Each row was made from one path, in order. Every step used is in the known rows, and no mark comes twice. Write each row's path.
Known rows:
U A R T: [-18.9  -8.6  -0.8  24.6 -27.4  38.7  40.5 -33.2 -19.0  49.2  22.2 -40.3
  22.6 -10.4 -50.5  23.3   6.3  31.7 -50.1  18.9  12.2  74.6  55.1   9.3
  -7.9]
R T H: [-57.1  -5.0   8.4 -40.9 -38.4  33.5   1.2 -15.3 -17.4  13.0  25.4 -44.4
 -32.5 -16.1 -42.2  -4.4  -9.1  16.5 -39.9 -15.5  21.6  22.2  29.0  -3.0
   5.6]
H J R: [ 12.5   6.7   8.7 -13.2   3.8  14.5  -0.5  -8.6  40.2  29.2   8.0 -12.6
 -13.5   5.9  -5.2  28.6  44.6  29.8   1.8 -12.2 -35.7  36.6  -0.8  36.7
 -31.4]
H A: [  2.9  -4.6  15.1 -30.7  12.4  25.4  21.8 -49.9   9.6  -8.5  20.1 -19.4
  14.8  23.6 -40.0  20.1  12.8  42.4  -3.4  12.5  -4.4  47.7   7.8  38.5
 -12.3]
R T S A Y: [-22.6   3.7  17.2  -6.3 -43.9   9.9  25.6 -27.8 -17.9  44.4  57.1 -56.0
 -15.3  -0.6 -41.6  13.0  20.5   0.2 -54.1 -16.0  15.1  34.1  18.8 -18.3
  -4.9]
U J R T: [ 18.8 -18.7   6.8  23.2 -23.1  20.4  12.6  -7.4   9.4  70.1  38.3 -64.7
  -2.0 -43.9 -18.9 -11.4  18.7  17.9 -25.1 -22.4 -15.2  38.1  38.8   7.5
 -26.4]
A R T S J: [-31.6   0.6  -2.4  16.8 -40.8  20.5  35.8  -1.7  -2.1  46.1  22.9 -38.9
 -20.0 -20.0 -53.3  16.5  12.7  18.9 -20.9  -9.4  -6.7  58.9  17.9  24.8
 -16.2]
S J R: [  6.9   7.7  17.7  -1.0  -7.5  35.1  45.5  -5.5  21.1  36.3   5.2 -53.0
 -56.5 -21.5 -33.1  20.0  12.2  39.8  -1.2 -19.1 -21.0  50.2  24.1  38.1
 -38.0]
T Y: [ 22.9 -25.4  18.4 -16.2  10.4  37.2  10.0   9.8  20.3  23.4  29.3 -30.8
 -16.2  -3.4 -41.3  22.2  14.6   7.3 -40.0  -1.5 -19.2  34.8   6.8  20.1
 -36.0]
H J: [ -0.4   5.9  15.6 -21.4  20.6   9.3  -4.9 -31.7  29.9  16.4   3.3 -16.7
 -11.4  19.7 -21.1  33.8  24.7  28.8 -20.3   3.9 -31.5  31.1 -16.2  25.7
 -33.5]
R T H A Y: [-41.8 -12.6   8.7 -52.6 -33.8  35.7  22.6 -32.1 -11.4   8.5  37.7 -37.4
 -21.5 -11.5 -50.5 -11.4   0.4  14.3 -21.3  -5.9  19.6  31.4  30.6   8.0
  14.8]
S J: [ -6.3   7.0  24.5  -8.4  10.0  30.4  41.9 -28.8  11.0  23.2   0.9 -57.2
 -55.9  -6.1 -50.0  24.9  -7.5  38.3 -23.3  -2.1 -17.3  44.3   7.8  27.1
 -38.4]
J R T S A: [ -6.3   7.1   5.6   3.9 -54.8  21.4  15.9   8.8   1.7  49.5  43.7 -42.4
 -16.8 -16.5 -11.9  12.6  39.9  17.6 -19.3 -35.8   4.8  39.3  35.9   8.0
 -10.7]
H A R T S: [-13.2  -8.7  -2.3 -19.0 -20.9  16.6  37.2 -36.2   3.9  14.7  32.2 -19.8
  14.3   7.4 -49.4  10.2  21.3  32.7   1.4  10.9   2.0  55.9  13.0  42.8
  -6.9]
T S J R: [ 18.2   8.9  13.4  -8.9 -24.8  22.2  45.2  -9.6   8.8  42.9  60.5 -46.3
 -33.0  -6.1 -40.6  28.0  18.2  14.4 -21.6 -29.9  -7.4  28.4  10.8  19.4
 -13.4]
Q Y: [-34.4 -17.4  26.7 -14.2  20.6  47.5 -26.7   2.5 -21.4  13.5  -4.4 -50.1
   0.9  25.3 -27.8  28.1   1.4  30.8 -28.3 -21.2 -11.4  43.1  20.1  13.9
 -46.6]
T H J: [-31.5  -2.9   7.3 -60.7  -0.5  34.8  11.0 -25.5  19.0  -4.5  31.7 -11.2
 -41.8   2.4 -46.3  14.7  -3.6  11.3  -7.9   5.7  -9.5  18.7  -1.0  20.4
  -0.8]
S A R T Y: [-29.2  -1.0   9.7  16.4 -26.7  15.2  45.2 -14.5   4.5  38.7  18.7 -42.9
 -40.7  -6.1 -51.2  22.5  19.5  10.9 -25.7  25.6  -4.6  70.2  11.4   8.2
 -45.4]
U T: [-19.8  -1.8   0.2  -3.7   3.9  49.4  34.2 -18.3 -17.8  26.8  23.0 -28.9
  36.8 -15.9 -32.8  34.3  10.4  40.1 -37.9 -11.8  12.3  53.3   6.2   6.2
  14.2]
S J R T H: [-16.3   1.6  11.7 -23.1 -29.5  34.9  47.0  -5.2  11.1  36.8  14.1 -60.9
 -73.1 -33.6 -37.3   1.3   6.1  32.9  -5.6 -22.3  -3.2  36.5  31.9  30.2
 -25.6]
H J R T S A: [  1.3   6.0   5.6 -21.9 -23.7  -2.1  11.3 -16.2  28.4  43.5  29.6 -28.4
 -24.5   1.9  -5.9  19.0  51.1  18.7 -12.0 -12.9 -15.1  26.8  -0.5  20.8
 -30.5]
J Y: [-10.2  23.9  25.0  19.0 -21.4  56.9  -0.7 -21.6  32.9   4.0   6.1 -19.4
  -1.4  -9.4 -13.4  32.3  31.0  18.6 -49.4   6.9 -27.3  31.4 -28.4  20.6
 -14.6]

Write each row's path:
[-46.9  12.2   6.8   3.7 -38.7  20.1  44.5 -30.4  16.6  26.0  18.8 -33.1
 -50.4  -8.7 -43.7  19.6  24.6   8.7 -19.6  33.6  -7.1  57.2  -7.8  13.2
 -33.7] | S A R T H J Y
[-51.3  -4.6  -7.6  -6.2 -35.2  29.0  20.6  -1.1   6.2  28.3   9.3 -20.4
 -24.6 -19.4 -50.7   7.8   8.9  18.0  -7.0   2.9  -8.6  56.5  17.4  28.8
  -9.9] | A R T H J
[-54.0   0.0   6.9 -49.4 -40.9  27.8  -0.1 -24.5   6.2  12.6  22.9 -36.3
 -36.7 -18.9 -29.0  -4.8  10.7  11.5 -40.2  -4.4   9.1   7.7   1.2   5.9
   0.2] | R T H J Y
[-10.9   3.3   6.9   6.9 -41.5  33.5  -1.4  16.4   5.2  40.6  13.1 -37.5
  -9.1 -22.3  -6.1  10.1  33.2  31.4 -13.3 -38.7  -3.7  44.8  42.5  18.4
 -13.2] | J R T
[ -4.6  12.2  10.5  13.0 -27.9  12.2  43.8 -23.2  -1.6  37.1  65.5 -30.4
 -14.8  12.3 -53.7  41.1  19.5   1.4 -31.0   3.2  -3.4  50.4  -1.2   1.9
 -16.0] | T S A R
[-18.9  -9.6  -0.7 -15.7 -13.7  21.6  32.9 -36.2   5.9   9.1  13.2 -19.9
  11.9   5.6 -47.9   8.8  19.1  39.6   5.7  15.2  -1.8  63.9  16.1  46.6
 -13.1] | H A R T
[ -3.7  -4.3  12.8 -29.7 -25.4  38.5  65.7 -17.2  16.4  34.5  23.9 -56.4
 -63.0 -30.1 -45.1  -4.1  13.1  28.0   8.2 -14.9  -6.4  46.5  34.7  37.6
 -18.1] | S J R T H A Y
[-14.2  -7.7  -2.9  22.1 -34.6  34.0  45.8 -33.6 -20.4  54.8  41.2 -40.1
  25.9  -8.5 -52.8  24.1   9.4  23.9 -53.3  13.8  16.2  68.9  52.1   5.6
  -2.5] | U A R T S
[-23.9  -0.9   2.1 -16.1 -49.7  42.0   5.6  17.3   3.3  31.3  25.8 -32.9
 -25.6 -29.1 -17.0   1.2  22.4  23.0  -5.6 -36.8   4.6  37.0  45.0  17.7
   1.2] | J R T H
[ -7.9  18.5  27.2   0.8  -8.6  45.6  42.0 -31.9  31.9  17.0   0.3 -51.8
 -54.9 -19.7 -35.0  23.0  12.6  30.1 -35.4   8.3 -25.6  33.3 -19.7  32.6
 -36.6] | S J Y
[-51.5 -11.0   4.9 -58.5 -35.4  28.8  12.6 -31.4 -14.3   3.4  31.8 -40.1
 -25.7  -9.4 -45.5 -10.8  -5.2  23.0 -26.3  -4.4  27.4  22.2  27.0   9.4
   9.3] | R T H A
[ -7.5   4.0  14.6  -7.5 -23.7  28.9  41.7  -5.6  12.8  44.6   4.5 -64.0
 -60.9 -28.3 -30.6   7.9  13.8  39.0  -9.9 -23.5  -8.9  42.8  29.3  30.4
 -35.1] | S J R T
[  3.5   5.3   8.9  10.3 -53.5  27.8  25.8   7.6   4.2  54.8  49.4 -40.2
 -13.0 -19.8 -18.0  12.6  44.2   9.1 -14.6 -36.4  -1.5  48.0  39.5   6.3
  -5.6] | J R T S A Y
[-17.3   2.5  -7.0   2.8 -20.6  33.3  66.0 -22.3 -19.6  44.5  64.4 -30.5
  26.7 -13.8 -45.8  39.6  21.7  19.2 -37.0  -3.4  20.3  56.5  -1.5  -2.6
  16.3] | U T S A R
[ -2.3  -0.6  -5.1 -13.4 -17.7  40.5  67.6 -13.2 -12.7  49.1  60.4 -42.0
  15.4 -26.4 -37.2  30.2  20.2  27.9 -31.1 -26.3  17.3  40.0   5.8  10.4
  17.7] | U T S J R
[-21.7  -1.5   2.5 -54.7 -13.5  38.8  13.5  -9.6  26.6   4.6  34.3  -8.6
 -42.9  -6.3 -34.9  10.7  10.9  12.3   7.6  -5.7 -11.3  22.6  10.2  28.1
   0.2] | T H J R
[ 11.0   5.3   8.8 -15.5 -22.3   5.3  21.0 -16.4  31.6  48.5  35.7 -27.2
 -21.0   0.1 -11.6  18.7  56.0   9.3  -7.6 -12.9 -23.0  35.1   3.2  19.2
 -24.4] | H J R T S A Y
[-26.7   1.6  13.3 -21.0 -40.3   8.9  21.3 -22.2 -16.9  42.0  42.1 -66.2
 -30.3 -10.6 -39.8   7.2   7.5  16.2 -54.6 -26.1  15.6  17.3  15.8  -2.9
  -9.5] | R T S J
[  1.9  11.7  32.8  21.2   2.1  33.3  51.1 -40.0   6.1  27.4  30.6 -37.7
 -25.1  13.9 -53.2  37.1  19.3   4.0 -22.3  19.2 -19.6  77.1  12.1  -5.3
 -27.9] | S A Y
[-33.3 -11.3  -1.8 -52.4 -13.0  48.2  39.3 -29.0   8.0 -15.0  39.2  -4.6
 -23.0  -1.5 -66.4   6.3  -9.0  20.2  16.8  17.5   3.8  46.6  16.8  40.2
  11.9] | T H A R
[ -1.3   4.2   6.2 -19.8 -13.8   8.2  -4.7  -8.5  31.2  35.9   7.1 -23.1
 -17.1  -2.7  -1.8  16.3  46.1  28.7  -8.5 -17.4 -23.7  28.8   5.3  30.2
 -29.0] | H J R T
[-26.9   7.8  13.9 -16.4 -50.5  16.5  22.2 -24.2  -6.0  39.2  41.3 -63.0
 -29.7 -17.3 -32.6   6.0  16.8  12.4 -60.2 -20.7  12.6  11.9   2.1   0.0
  -8.8] | R T S J Y
[-45.6   7.0   5.4  -1.3 -29.2  12.5  44.6 -28.2   6.4  28.9  19.6 -35.6
 -50.6  -3.0 -51.3  20.9  15.7  12.6 -14.1  29.5  -2.3  63.1   5.5  10.5
 -35.0] | S A R T H J
[-12.2  -9.4  -1.3 -23.7 -19.9  14.4  52.1 -39.8   6.9  17.3  29.5 -30.1
  -3.8   1.6 -54.6   6.4  18.4  35.1   4.3  13.1   1.8  55.3  11.9  47.4
 -14.4] | H A R T S J
[-10.7  -6.2   3.0 -21.3 -46.1  45.4  24.6   4.9   9.0  30.3  36.3 -28.1
 -16.9 -25.8 -25.1  -4.8  30.3  18.6   8.4 -28.9   1.4  46.1  48.8  24.5
   8.0] | J R T H A Y
